What can hang from each mark
G: R Z
H: M R Z
Z: G H
L: R
R: H K L
K: M

Each row was made from one small tree. The marks that hang from a mark follow it in brackets, in alphabetical order. Every link used is in the known rows. Write each row's tree.
Known rows
R[H K L]: -24.3,-37.4,26.0,6.3,-8.4,-22.3,-1.9,7.0,-11.1,9.3,-9.8,10.1,12.0,-27.3,11.6,-16.3,-3.6,27.6,-14.4,31.9,-49.7
Z[G H[M R[K]]]: -0.1,50.5,4.0,22.5,-22.4,11.6,-1.6,-32.3,-3.7,31.8,-26.2,11.7,-7.6,-2.8,10.2,40.8,32.3,-12.3,-2.2,8.7,35.4
L[R[H[Z] K[M]]]: -5.0,-14.7,25.5,6.2,-15.4,-17.6,-10.2,-10.9,3.6,-2.7,6.3,14.3,10.1,-8.6,7.3,15.6,-25.5,18.6,-9.5,37.2,26.4
H[M R[K] Z[G]]: 27.1,43.9,5.1,9.1,-20.6,32.2,-0.9,7.9,6.0,33.8,-12.3,20.2,-3.9,-24.5,5.1,41.5,33.2,12.6,-11.9,-3.4,55.1
L[R[K[M]]]: -4.7,-24.1,17.2,21.1,-13.9,-26.9,-9.7,10.5,-7.9,-3.4,1.8,-6.0,7.1,3.3,4.8,-5.0,-27.9,7.6,5.3,24.5,3.9
G[R[L]]: 6.1,-37.6,-6.4,-6.4,2.4,7.8,1.4,60.2,-13.8,-1.5,7.0,7.8,18.3,-3.7,-2.2,-5.2,-19.5,20.0,-26.6,5.3,-50.0
H[M Z[G[R]]]: 26.3,40.8,-18.0,-8.8,-3.0,42.6,1.2,23.0,-0.5,16.8,9.0,26.3,10.7,-3.1,-2.8,31.1,11.4,6.8,-31.8,1.9,43.1
G[R[K] Z]: -0.7,1.5,7.4,-4.9,-14.0,17.2,2.0,5.7,-6.3,12.1,10.0,23.2,13.3,-18.6,4.7,-3.3,-15.7,7.3,-32.1,32.3,-36.2
H[R[K L] Z[G]]: 29.4,9.4,24.1,16.0,-19.7,15.2,-1.6,45.7,-0.4,14.2,-22.1,14.5,2.4,-35.6,8.5,17.5,25.1,27.9,-4.6,1.9,6.7
L[R]: 2.8,-5.1,-3.7,24.3,5.0,5.5,-5.7,-0.7,-10.1,-4.0,-0.3,-6.4,11.7,6.0,0.0,-4.5,-27.4,4.9,10.7,10.8,-9.6
R[H K[M] L]: -28.0,-58.5,36.0,-1.1,-13.5,-43.9,-3.0,20.2,-12.0,-3.5,-4.9,8.8,12.7,-10.2,11.0,-11.5,-12.8,29.4,-21.7,40.4,-33.5
G[R[K]]: 0.3,-7.1,0.1,5.9,-9.8,7.1,-1.5,12.6,-15.5,15.7,15.3,7.7,5.9,-21.3,5.4,-2.1,-2.0,8.4,-16.8,17.0,-34.4
H[R Z[G]]: 36.5,34.3,3.8,15.2,-7.0,37.6,2.6,5.8,-3.6,12.7,-15.0,7.7,5.0,-12.0,3.6,26.7,24.3,15.7,-11.7,2.7,16.2
H[R[K[M]] Z]: 17.2,-14.1,29.8,6.8,-25.2,11.5,-2.6,36.5,3.1,15.7,6.9,7.0,0.1,-18.4,7.4,20.9,5.2,25.1,-14.0,18.0,11.7
H[M R Z[G]]: 33.4,42.2,-9.5,2.4,-7.2,46.1,3.0,11.4,4.3,24.8,-10.8,17.6,2.6,-4.9,-0.5,44.6,23.0,12.5,-17.8,-7.2,53.2
G[R[H K[M] L]]: -16.6,-59.0,21.7,-17.9,-13.4,-39.3,-1.7,30.3,-12.2,0.9,6.1,23.4,15.4,-3.2,5.0,5.1,-21.5,26.4,-42.0,30.5,-37.3
Z[G H[R[K]]]: 4.1,45.4,15.8,34.8,-21.6,3.1,-0.9,-42.1,-10.9,19.4,-27.3,0.1,-6.3,-11.4,13.4,22.4,34.0,-5.6,7.1,20.5,-3.8
H[M Z]: 5.7,9.2,-0.5,-1.4,-3.1,43.8,-1.4,39.6,3.7,16.8,14.7,9.5,9.6,-12.3,0.5,10.3,2.6,14.0,-17.1,10.5,36.9
R[H[Z] K[M] L]: -11.3,-46.6,38.0,-7.5,-17.8,-20.6,-5.3,38.0,0.7,-2.7,0.5,14.2,12.7,-26.0,10.8,-1.4,-9.1,36.8,-27.6,41.7,-5.6
L[R[H[M Z]]]: -1.9,8.3,-11.5,-3.2,1.8,28.2,-5.3,-10.2,9.3,9.9,3.3,24.6,15.6,2.6,-1.7,30.7,-22.2,11.2,-14.2,6.2,47.8

Write each row's tree
-13.6,-33.6,14.2,-20.7,-13.1,-5.6,2.9,9.5,-2.7,6.8,-1.8,36.9,22.4,-19.4,6.7,-2.0,-24.7,23.1,-47.3,32.8,-53.9	G[R[H K L] Z]
-19.3,-0.3,-6.2,5.7,-6.2,-11.2,-6.4,-36.1,0.8,20.7,-2.7,19.6,8.5,-7.5,4.9,17.6,-21.2,3.2,-3.6,13.3,24.3	L[R[H[M] K]]
-8.0,21.3,6.3,15.0,-22.4,17.5,0.1,-12.5,1.1,33.4,-7.9,8.1,-4.9,-9.9,8.4,34.4,16.0,-6.9,-5.7,6.9,20.6	Z[H[M R[K]]]
16.7,-41.9,35.4,-0.9,-25.1,0.5,-2.8,73.9,5.6,7.6,-0.4,10.0,4.9,-20.5,6.9,18.9,-3.3,35.2,-17.6,10.8,4.5	H[R[K[M] L] Z]
-9.3,-25.3,30.7,0.6,-13.3,0.6,-3.9,30.6,0.7,6.5,-2.8,17.5,12.1,-43.1,12.0,-8.7,1.2,35.2,-18.7,31.3,-19.3	R[H[Z] K L]
-5.0,-7.6,28.7,20.5,-26.7,-11.9,-1.6,-9.5,-6.5,12.4,-6.6,-3.8,-3.5,4.1,10.9,21.8,5.2,0.8,-8.8,27.6,-1.5	Z[H[R[K[M]]]]
0.9,47.3,-22.8,7.1,-5.1,23.2,0.5,-14.1,-7.8,14.3,-3.1,13.5,6.1,18.4,0.7,31.1,8.1,-16.5,-22.6,13.2,19.2	Z[G[R] H[M]]
-0.8,-17.1,10.7,15.5,-8.3,16.0,2.6,27.0,-5.5,4.0,-20.1,-5.9,6.6,3.9,5.2,18.1,-3.1,9.9,-4.9,3.4,-36.1	Z[H[R[L]]]
-14.3,1.7,22.0,-0.5,-27.2,-1.6,-1.5,-5.2,-3.5,0.0,9.0,16.2,11.8,8.9,7.4,9.9,-23.1,-6.7,-37.3,50.3,-20.0	G[R[K[M]] Z[H]]
1.7,36.6,-5.2,-3.4,0.0,24.4,0.8,-22.3,0.0,14.3,-8.7,26.5,11.5,-8.1,4.0,24.0,19.9,12.5,-25.3,23.1,42.5	R[H[M Z[G]]]
14.6,-17.3,12.3,-5.0,-21.3,27.3,-0.5,76.7,11.8,29.7,-2.9,21.9,3.0,-32.5,4.1,30.6,8.4,29.2,-16.3,-10.0,29.0	H[M R[K L] Z]
-12.9,-5.9,-3.6,-19.8,1.1,16.5,7.2,-27.8,-7.8,5.5,5.7,34.0,25.6,3.5,0.1,8.7,-24.0,9.5,-52.4,35.0,-46.2	G[R[H] Z]
-6.2,-33.3,34.0,13.3,-26.0,-18.7,-2.9,37.5,-3.5,6.0,-12.2,-2.5,1.0,0.3,10.3,15.8,-5.4,12.8,-10.0,18.0,-16.1	Z[H[R[K[M] L]]]
-5.8,-5.7,5.1,-7.0,-14.8,34.6,6.1,26.8,9.7,14.6,-19.1,22.2,14.9,12.5,2.3,32.3,-15.4,1.9,-30.5,7.0,5.3	G[Z[H[M R[L]]]]
10.7,45.3,1.1,32.8,-9.7,20.2,2.9,-41.1,-12.9,9.6,-26.4,-1.3,1.1,9.4,7.0,27.8,24.4,-6.2,-1.8,10.3,-6.7	Z[G H[R]]
0.9,-1.4,2.2,4.7,-16.9,19.3,1.8,9.8,-3.0,37.1,-2.8,12.4,-1.0,-15.6,3.4,26.0,10.2,9.0,-12.0,-4.3,14.7	H[M R[K]]
4.6,30.2,12.3,8.8,-0.3,15.1,-0.4,-28.9,-7.4,3.2,-10.2,14.8,12.3,-15.6,7.5,5.5,20.6,16.0,-19.2,35.4,3.6	R[H[Z[G]]]
6.5,50.6,-10.4,19.1,-9.7,25.4,3.2,-22.4,-4.7,22.3,-24.6,10.2,-0.3,15.7,4.1,45.2,21.1,-11.9,-11.0,0.4,34.7	Z[G H[M R]]
18.1,6.5,20.3,14.2,-19.3,28.3,-0.5,16.8,3.5,23.6,1.0,8.7,-0.7,-35.0,7.7,18.8,17.2,21.4,-7.1,7.6,2.3	H[R[K] Z]
-12.7,-19.1,37.8,-2.3,-18.6,-9.9,-5.1,-2.1,-1.6,4.8,10.7,11.3,8.7,-21.3,10.4,2.3,0.5,24.5,-22.3,47.7,2.4	R[H[Z] K[M]]
22.1,-14.8,0.2,-10.8,-8.2,42.1,2.7,74.5,11.2,21.0,-1.7,19.6,9.5,-12.2,-2.3,35.1,-1.6,28.4,-22.0,-17.7,25.8	H[M R[L] Z]
9.6,22.3,0.9,15.7,-10.2,0.5,-1.8,-7.3,-19.9,13.9,-2.9,11.2,5.4,-15.2,6.5,1.0,14.5,6.1,-11.6,20.1,-22.4	Z[G[R[K]]]
-8.2,4.0,-2.3,-8.9,-1.2,33.3,0.5,-3.4,4.3,18.9,8.8,23.9,14.0,-10.3,2.1,18.9,4.1,16.9,-28.4,20.9,30.4	R[H[M Z]]
-5.1,-12.7,25.3,21.3,-22.1,-0.9,-0.9,23.1,-4.4,14.1,-18.5,-1.0,0.0,-18.1,10.8,11.3,8.3,9.3,0.2,11.1,-31.9	Z[H[R[K L]]]
-5.4,-5.6,5.8,-1.3,-7.5,-21.6,0.3,-2.0,-17.1,7.5,-13.8,27.4,12.5,-18.7,7.4,6.2,3.4,19.8,-27.6,23.8,-36.6	Z[G[R[H K L]]]
-7.3,50.5,-5.5,22.0,-4.9,17.0,-1.2,-26.6,-9.1,9.9,-15.7,0.0,4.2,14.3,6.1,17.3,18.9,-14.0,-3.3,22.4,27.6	Z[G H[M]]
-3.8,-8.0,-1.1,4.7,-10.2,22.9,2.7,39.3,2.0,17.2,-16.1,7.7,6.0,8.6,1.5,34.6,-1.5,4.7,-14.6,-7.9,7.6	Z[H[M R[L]]]
